In the rows, 128 means zero.
Known rows, with every way that one mark hangs from another:
[J_92 [J_314 [J_50 [J_696 J_252]]]]: [ 71 127 124 120 140 144 123 132 126 146 137 127 124 125 148 117 124 138
 125 132 144 123 135 120 132 117 140 110 131 143 151 132 122 122 124 139
 141 134 125 116 138 132 161 129 122 129 113 117 140 128 121 128 131 140
 124 126 144 127 128 132 131 133 142 130 146 132 124 152 137 123 112 126
 131 131 119]
[J_50 [J_252 J_92 J_314 J_503 J_918] J_696]: [ 97 115 121 120 128 120 132 141 148 159 125 133 131 117 160 117 134 126
 118 126 163 252 138 134 124 122 127 133 140 183 108 128 109 173 132 134
 116 119 127 128 159 119 134 160 134 122 101 127 145 134  69 120 104 125
 133 135 135 121 142 114 143 124 123 122 155 136 117 111 105 130 119 126
 102 128 129]
[J_50 J_92 [J_314 [J_252 J_503 J_918]] J_696]: [ 93  91 115 107 127 114 115 149 139 154 132 142 128 119 143 109 131 130
 115 114 163 217 134 122 130 123  99 141 149 180 124 137 118 169 131 128
 107 117 125 122 135 121 161 141 134 135 132 112 141 131  86 126  79 137
 149 127 127 124 134 109 136 118 121 140 157 117 125 143 110 129 132 129
  87 123 129]
[J_918 [J_252 J_92]]: [114 127 132 138 131 127 133 122 135 135 137 132 130 125 129 121 129 128
 127 144 124 169 125 129 126 138 152 128 133 141 130 117 128 144 127 119
 124 130 129 132 134 129 125 141 119 130 126 127 137 125 118 121 116 116
 134 140 130 126 138 118 133 139 136 134 136 144 124  85 128 131 112 124
 106 129 125]
[J_503 [J_252 [J_92 J_314] [J_918 J_696]]]: [101 117 130 142 111 121 138 126 150 140 140 136 141 121 137 136 141 140
 124 136 128 219 135 152 120 127 145 114 136 177 148 117 117 162 130 137
 128 126 119 130 129 132 139 144 103 116 121 142 150 124 120 110 139 123
 133 158 148 128 135 118 132 125 133 116 148 129 130  65 113 126 107 130
  97 125 133]
[J_696 J_252]: [105 146 137 130 141 124 127 130 127 131 125 129 135 125 119 119 122 122
 127 130 145 119 125 130 131 127 134 124 129 126 132 129 130 132 129 126
 133 128 126 124 137 130 124 133 117 124 122 120 134 127 113 127 114 127
 126 128 126 124 129 125 131 139 140 125 138 132 134 140 131 127 122 125
 130 125 127]
[J_918 [J_252 J_92 J_314 J_503] J_696]: [ 93 115 126 127 125 131 133 128 138 151 130 131 125 122 148 117 129 129
 125 124 132 216 129 136 107 145 172 130 136 180 117 123 115 163 133 127
 127 113 125 134 154 125 129 156 126 123 121 132 144 138 132 121 107 101
 148 152 136 131 139 105 142 122 137 144 148 137 126  67 103 134 117 126
  89 124 116]
[J_918 [J_696 J_50]]: [100 114 130 105 124 130 127 125 120 124 129 116 146 123 162 127 136 132
 126 134 136 144 132 115 112 137 138 125 134 148 145 119 116 117 129 131
 134 126 124 129 131 129 130 143 137 126 115 135 132 141 163 120 122 117
 120 145 126 128 129 111 126 129 133 135 137 118 135  84 117 130 149 126
 115 129 126]
[J_252 [J_92 J_314]]: [124 136 116 142 118 140 139 120 141 130 134 128 118 130 112 140 129 139
 128 120 119 186 129 137 124 129 149 119 132 147 124 123 127 144 124 135
 137 135 129 130 149 125 138 128 120 127 122 143 137 126 125 122 135 136
 132 135 137 130 132 135 133 133 141 133 130 133 126  96 143 130 108 132
 121 130 126]
[J_696 J_50 [J_252 J_92 J_503 J_918]]: [ 99 128 137 112 142 121 121 132 142 118 124 127 145 112 125 127 125 121
 117 125 171 179 132 128 116 126 142 133 144 158 119 127 117 150 132 132
 143 128 131 127 170 123 124 146 123 123 103 129 147 140  86 115  91 137
 126 147 104 123 145 108 130 148 139 115 165 114 122 136 106 132 157 129
 101 122 138]
[J_252 J_50 J_314]: [137 136 121 118 133 130 120 137 137 154 121 136 132 127 144 131 131 128
 117 128 139 162 133 148 111 134 136 131 129 124 110 129 121 134 134 133
 127 123 122 129 145 127 124 122 126 134 128 125 131 129 139 121 139 138
 132 141 131 134 129 135 132 119 135 132 139 106 129 151 118 128 123 135
 123 122 124]
[J_918 [J_696 [J_50 J_92] [J_252 J_314 J_503]]]: [ 92 122 128 101 141 134 120 132 128 138 118 125 132 119 155 104 125 131
 106 130 167 206 139 126 107 142 135 135 143 165 123 132 114 139 131 128
 130 117 124 126 163 120 142 153 137 125 114 124 139 145 141 119  86 126
 140 130 120 132 135 103 133 133 148 147 165 115 149 115  99 132 140 129
 103 122 125]
[J_92 [J_314 J_50 J_252]]: [ 86 115 129 127 132 137 128 126 125 155 139 132 130 132 160 124 115 142
 131 128 115 102 135 135 117 123 149 129 132 146 147 134 127 132 129 147
 140 133 125 121 149 127 138 100 120 125 130 126 145 118 144 128 137 147
 133 162 145 134 127 126 128 125 131 132 143 122 129 143 137 129 115 134
 126 125 116]
[J_50 J_92 [J_314 J_252] J_918]: [127 111 121 119 121 113 121 139 126 157 131 135 121 130 121 114 126 131
 119 136 133 184 131 138 113 127 105 140 146 137 125 131 124 153 126 126
 105 128 125 122 131 125 137 123 124 133 134 108 142 117 109 124  83 132
 141 135 138 128 129 132 133 124 121 138 142 129 137 140 119 129 120 132
 110 126 122]
[J_92 [J_314 [J_252 J_50 J_503]]]: [ 96 119 131 106 137 148 120 140 136 150 128 140 136 130 151 137 113 129
 121 116 153 145 127 133 119 123 156 141 132 152 110 145 117 146 132 138
 147 121 124 123 163 124 135 105 121 133 125 131 146 127 132 130 126 149
 132 165 130 138 137 119 133 121 145 137 155  92 128 152 124 133 126 135
 102 119 124]
[J_92 [J_314 [J_50 [J_918 J_696]]]]: [ 98  98 124 118 116 136 130 134 124 145 141 117 125 126 179 136 131 136
 131 137 112 140 138 142 101 119 158 117 132 151 150 129 112 122 127 144
 131 133 123 119 141 134 148 122 119 123 108 127 144 129 149 119 143 123
 123 150 157 135 128 127 128 114 126 129 137 123 124 118 112 127 127 134
 124 134 116]
[J_92 [J_314 [J_50 J_252]]]: [102 115 127 128 133 141 135 130 129 155 138 133 136 128 165 116 116 145
 127 150 133 142 139 132 127 118 143 132 129 139 145 136 121 125 122 138
 135 132 127 122 155 127 148 111 117 130 107 118 136 119 137 125 146 143
 121 136 148 126 132 125 127 132 131 128 142 130 126 147 116 123 105 130
 136 130 122]
[J_50 J_252 J_314 J_918]: [125 115 129 119 122 114 131 146 132 159 129 133 132 125 124 115 131 136
 128 146 148 183 129 140 122 116 114 138 136 124 126 131 115 150 124 126
 112 123 127 123 142 128 138 127 118 133 112 107 135 121 106 124 109 123
 124 122 143 120 133 138 136 128 120 119 134 140 124 149  95 122 121 127
 133 132 123]
[J_92 [J_314 [J_252 J_50]]]: [ 97 129 129 117 135 142 123 134 135 152 132 135 143 131 155 134 122 135
 121 127 133 134 126 139 120 126 151 133 131 146 125 131 121 139 131 138
 138 130 122 123 148 131 135 103 116 129 129 130 145 120 141 124 134 147
 127 164 138 134 131 129 132 124 146 134 145 102 131 136 138 131 112 135
 112 120 123]
[J_50 [J_252 J_92]]: [125 134 136 137 131 123 139 124 132 136 129 131 134 127 118 121 128 127
 126 145 141 183 131 133 134 128 133 136 136 143 114 122 126 145 122 126
 124 132 128 132 139 123 119 142 126 122 111 122 132 120 100 124 113 124
 125 133 138 117 136 122 132 140 131 129 134 142 128  95 130 129 109 124
 122 131 130]
[J_252 J_50 J_503 J_918]: [126 110 131 103 137 127 114 147 142 131 123 139 144 115 157 142 129 117
 118 125 162 158 131 139 120 120 138 143 133 147 111 140 116 145 137 130
 130 123 125 128 152 127 131 124 120 131 115 124 136 139 107 120 126 144
 125 150 115 130 141 111 129 119 128 122 152  86 116 176  93 130 153 135
 101 120 138]
[J_92 [J_314 J_50 [J_252 J_503 [J_918 J_696]]]]: [ 60  83 129 114 127 128 124 135 133 153 141 131 147 122 196 128 121 133
 129 118 131 138 136 137 103 122 164 133 138 194 141 137 113 151 138 153
 135 124 120 119 158 129 145 118 113 117 117 130 152 134 137 121 127 135
 135 175 140 133 136  99 131 113 127 128 160  99 122 127 105 132 135 136
  98 120 120]
[J_918 [J_696 [J_252 J_50 J_92 J_314 J_503]]]: [ 98 136 133 114 143 135 122 136 142 143 117 131 138 120 129 127 128 114
 116 122 171 207 132 145 102 137 164 128 140 172  95 128 113 161 134 132
 139 121 120 131 160 126 125 154 123 118 110 121 140 140 119 120 106 118
 139 155 134 127 138 116 141 126 152 144 162 103 131 122 109 132 124 130
  96 118 121]

Rows:
[105 124 136 126 136 129 127 126 131 130 129 131 126 129 115 130 117 118
 128 117 144 152 129 126 121 131 144 139 139 165 108 132 126 158 129 134
 139 128 130 130 147 118 117 135 133 116 125 128 144 126  99 131  94 128
 139 161 127 128 138 115 134 130 130 133 146 124 127 115 139 136 130 127
  99 121 124] | [J_314 [J_252 J_92 J_503]]
[116 129 118 107 134 138 117 141 137 160 122 131 130 125 156 129 139 127
 115 128 146 174 135 134 118 130 123 124 131 136 114 126 115 134 132 132
 123 123 122 127 133 130 136 137 138 134 124 127 131 135 125 125 129 132
 129 136 137 134 126 134 135 112 134 140 140 117 125 137 125 127 124 130
 118 126 123] | [J_252 [J_50 J_696] J_314]
[138 120 115 125 115 139 130 135 132 142 135 125 108 128 139 131 127 138
 116 135 125 194 137 147 114 121 124 131 135 132 123 137 121 131 123 128
 117 135 127 122 144 125 148 120 123 134 122 131 140 120 116 118 115 140
 130 122 139 136 130 134 131 127 131 138 131 132 135 125 125 130 114 135
 121 136 130] | [J_50 [J_92 J_314] J_918]
[133 120 122 133 126 111 131 139 139 162 125 138 131 121 178 106 130 135
 108 145 143 239 143 153 120 129 112 146 137 150 119 128 122 152 131 127
  99 124 122 126 158 123 135 135 121 130 122 121 136 119 101 112 108 137
 134 119 133 125 133 113 135 127 123 128 148 126 138 125  98 128 106 133
 120 127 135] | [J_50 J_92 [J_252 J_314 J_918]]
[109 110 125 106 122 146 128 141 143 134 133 124 129 122 151 155 133 124
 122 125 147 219 133 153  99 123 169 127 139 170 104 135 103 151 129 136
 140 128 124 127 158 130 139 138 122 124  98 133 149 138 123 116 122 124
 126 166 149 135 141 122 136 116 142 138 150  99 120 106 111 134 138 135
  92 129 122] | [J_252 [J_50 [J_918 J_696]] [J_92 J_314] J_503]
[ 96 100 134 142 117 121 135 123 145 142 146 137 141 120 152 134 131 142
 126 146 125 185 144 152 112 125 151 115 138 176 161 118 117 151 129 145
 129 133 120 128 135 131 139 137 106 116 113 130 149 121 126 111 142 127
 131 164 155 129 134 117 127 125 126 116 155 128 124  90 107 125 113 133
 102 126 128] | [J_503 [J_252 [J_92 [J_314 J_50]] [J_918 J_696]]]
[ 86 118 123 139 117 137 141 122 136 142 144 127 128 126 150 124 135 142
 130 135 111 193 126 136 121 140 178 117 133 170 148 114 118 150 128 126
 131 125 124 130 139 133 147 142 110 126 120 140 144 128 147 116 129 105
 136 144 145 130 135 111 139 132 146 145 137 140 128  41 129 131  99 126
  98 129 119] | [J_918 [J_252 [J_92 J_314]] J_696]
[117 127 130 147 117 121 134 124 153 139 137 143 133 124 115 140 132 140
 122 135 132 203 135 154 126 121 135 119 133 156 143 123 124 161 129 137
 129 130 124 128 142 128 132 127 104 123 124 141 149 119 101 113 137 139
 132 147 137 130 136 129 132 135 131 107 146 134 124  99 120 126 104 132
 106 126 135] | [J_503 [J_252 [J_92 J_314] J_918]]
[102 102 134 110 133 141 131 144 127 155 135 131 125 124 177 127 111 137
 126 148 153 150 142 142 115 108 148 138 132 141 125 152 109 136 123 139
 139 128 129 119 177 125 144 111 124 129  95 116 148 125 110 126 125 142
 120 148 147 130 141 124 130 126 124 122 150 121 118 169  89 127 123 132
 127 132 121] | [J_92 [J_314 [J_50 [J_252 J_503] J_918]]]
[152 121 112 116 132 126 117 142 140 140 127 144 124 125 110 119 133 133
 112 138 155 203 135 138 125 132 109 140 143 123 117 132 125 139 123 119
 114 127 123 130 132 124 149 123 125 146 133 105 122 126 136 122 114 146
 138 118 130 128 129 132 128 126 136 151 139 101 133 160 114 124 122 135
 112 124 131] | [J_252 [J_50 J_92 J_314]]
[117 109 118 116 132 125 120 139 133 143 128 142 122 129 110 108 119 133
 120 117 156 185 131 124 125 131 111 147 145 154 114 143 127 160 125 126
 119 120 128 126 146 116 146 125 131 136 139 110 135 125 117 133  83 138
 153 132 123 127 134 118 135 127 131 148 150 119 136 142 114 130 125 131
  99 120 125] | [J_50 J_92 [J_314 [J_252 J_503]]]
[122 124 134 104 131 125 131 138 125 163 121 121 136 124 181 116 126 137
 113 150 147 181 139 140 103 125 125 138 133 131 127 128 108 132 128 134
 123 124 126 123 167 123 116 127 135 129 102 127 146 129 121 116 110 133
 117 146 132 129 134 130 132 130 123 115 144 141 134 137  94 129 131 129
 135 131 124] | [J_696 [J_50 [J_252 J_314] J_918]]
[106  96 121 125 126 119 127 131 142 143 129 128 132 118 165 132 132 124
 125 121 133 206 144 146  93 131 160 131 142 186 121 124 114 157 136 147
 127 124 123 131 161 123 129 149 125 116 109 125 144 140 114 116 127 124
 142 161 138 129 138 107 134 113 121 130 152 113 115 120  95 132 136 135
  99 123 124] | [J_252 J_92 [J_314 J_50] J_503 [J_918 J_696]]
[147 115 127  97 138 139 114 149 135 134 125 133 124 120 148 137 121 115
 107 141 165 191 138 141 113 121 122 148 140 132  88 147 115 134 126 119
 122 129 127 126 150 125 133 125 136 135 113 112 137 132 103 121  96 143
 125 137 124 134 139 119 127 119 127 141 149  93 129 172 100 132 143 136
 100 129 133] | [J_252 [J_50 J_92 J_918] J_503]
[121 111 111 117 124 115 117 144 155 144 131 138 138 115 117 135 151 126
 119 125 156 238 131 136 125 123 117 126 146 158 122 115 116 159 129 129
 116 127 124 129 129 130 149 145 123 139 116 115 133 135  95 116 118 137
 132 133 134 121 134 134 135 121 131 133 144 109 107 132 118 123 131 131
  99 126 132] | [J_252 [J_50 J_314 J_696] J_92 J_918]
[115 118 121 118 135 124 117 144 138 156 132 147 141 121 133 116 128 136
 122 143 147 171 122 135 124 133 139 134 133 124 136 127 121 145 128 116
 121 118 124 128 137 132 143 122 111 150 131 109 129 129 145 124 128 129
 136 131 128 127 135 127 133 128 137 140 144 110 120 146 104 122 118 129
 110 121 122] | [J_918 [J_252 [J_50 J_314]]]
[134 106 128 135 132 109 121 133 138 159 131 147 127 120 162 111 123 138
 108 155 138 181 154 156 112 128 108 132 139 138 143 132 124 141 131 136
 107 129 122 127 140 123 128 125 122 125 131 115 141 120 110 114 123 149
 142 141 134 134 131 120 124 124 117 120 157 122 135 159  88 124 109 136
 115 122 134] | [J_503 [J_252 [J_314 [J_50 J_92]] J_918]]
[125 124 131 137 124 107 128 134 145 159 125 145 136 124 143 122 132 135
 118 134 134 175 137 160 117 126 118 126 128 137 140 127 122 157 137 136
 116 120 121 128 136 128 117 128 112 123 137 132 142 122 111 116 135 131
 137 144 129 133 131 128 132 121 119 103 146 133 132 131  97 124 114 131
 119 120 132] | [J_503 [J_252 J_314 J_918]]
[128 106 129 117 118 123 128 135 122 134 134 119 119 124 148 124 137 124
 119 142 128 186 137 138 110 130 124 130 138 148 120 126 117 130 126 122
 109 129 123 125 118 131 139 148 131 122 118 121 135 129 123 117 101 113
 129 130 144 129 127 114 129 118 122 144 134 128 140  97 115 131 133 130
 107 135 128] | [J_50 J_92 [J_918 J_696]]
[ 82  99 137 124 124 114 127 132 139 138 132 128 144 121 153 130 131 116
 128 114 139 184 129 133 108 132 157 138 144 203 117 124 118 170 138 139
 126 122 123 129 144 126 123 146 122 110 118 132 150 133 101 119  98 115
 139 173 132 125 141  94 136 118 127 129 154 113 123  86 117 136 140 130
  82 120 127] | [J_314 [J_252 J_92 J_503 [J_918 J_696]]]
[122 122 134 133 136 122 125 128 133 157 130 144 130 128 146 117 114 141
 122 151 134 127 145 149 115 127 121 123 129 124 145 132 124 135 129 140
 130 128 123 128 137 123 116 119 126 124 133 119 137 122 134 126 141 136
 136 146 140 135 126 135 125 123 120 115 147 133 133 155 104 124 109 130
 130 122 121] | [J_503 [J_252 [J_314 J_50]]]
[105 131 120 142 123 138 139 122 139 141 141 133 124 128 130 127 126 142
 127 135 116 183 126 138 127 134 164 123 131 148 142 120 126 147 125 124
 132 128 128 130 156 128 146 127 110 135 125 139 143 124 131 119 130 125
 135 136 136 131 137 124 137 141 144 135 136 142 124  76 135 131  97 129
 107 129 122] | [J_918 [J_252 [J_92 J_314]]]
[ 93 128 128 109 143 138 117 140 127 125 125 132 118 121 128 105 124 120
 113 131 175 178 134 115 140 125 112 129 139 150 113 143 123 138 123 118
 124 123 130 122 131 124 153 154 140 129 118 114 132 133  87 131  82 130
 137 109 123 124 134 113 133 137 139 145 154 130 136 143 125 129 127 122
 104 129 131] | [J_50 J_92 [J_696 [J_252 J_503]]]
[104 130 137 132 140 116 124 135 145 120 124 132 135 116 116 130 124 114
 123 121 162 179 127 138 122 123 144 134 138 162 111 130 123 161 133 130
 133 128 128 128 157 126 124 146 115 119 110 123 144 134  72 119  98 132
 134 137 116 122 143 113 135 140 135 118 155 122 121 140 113 131 134 128
 102 123 135] | [J_696 [J_252 J_92 J_503 J_918]]
[100 142 125 123 130 123 126 136 136 150 124 119 111 124 123 125 137 120
 121 126 147 201 132 145 111 126 133 113 139 144 114 119 115 149 130 132
 122 128 127 122 142 128 127 157 132 119 107 124 150 129  75 119  91 115
 131 132 141 127 132 143 143 128 132 123 143 157 129 122 134 129 112 124
 121 132 120] | [J_50 [J_696 [J_252 J_92 J_314]] J_918]
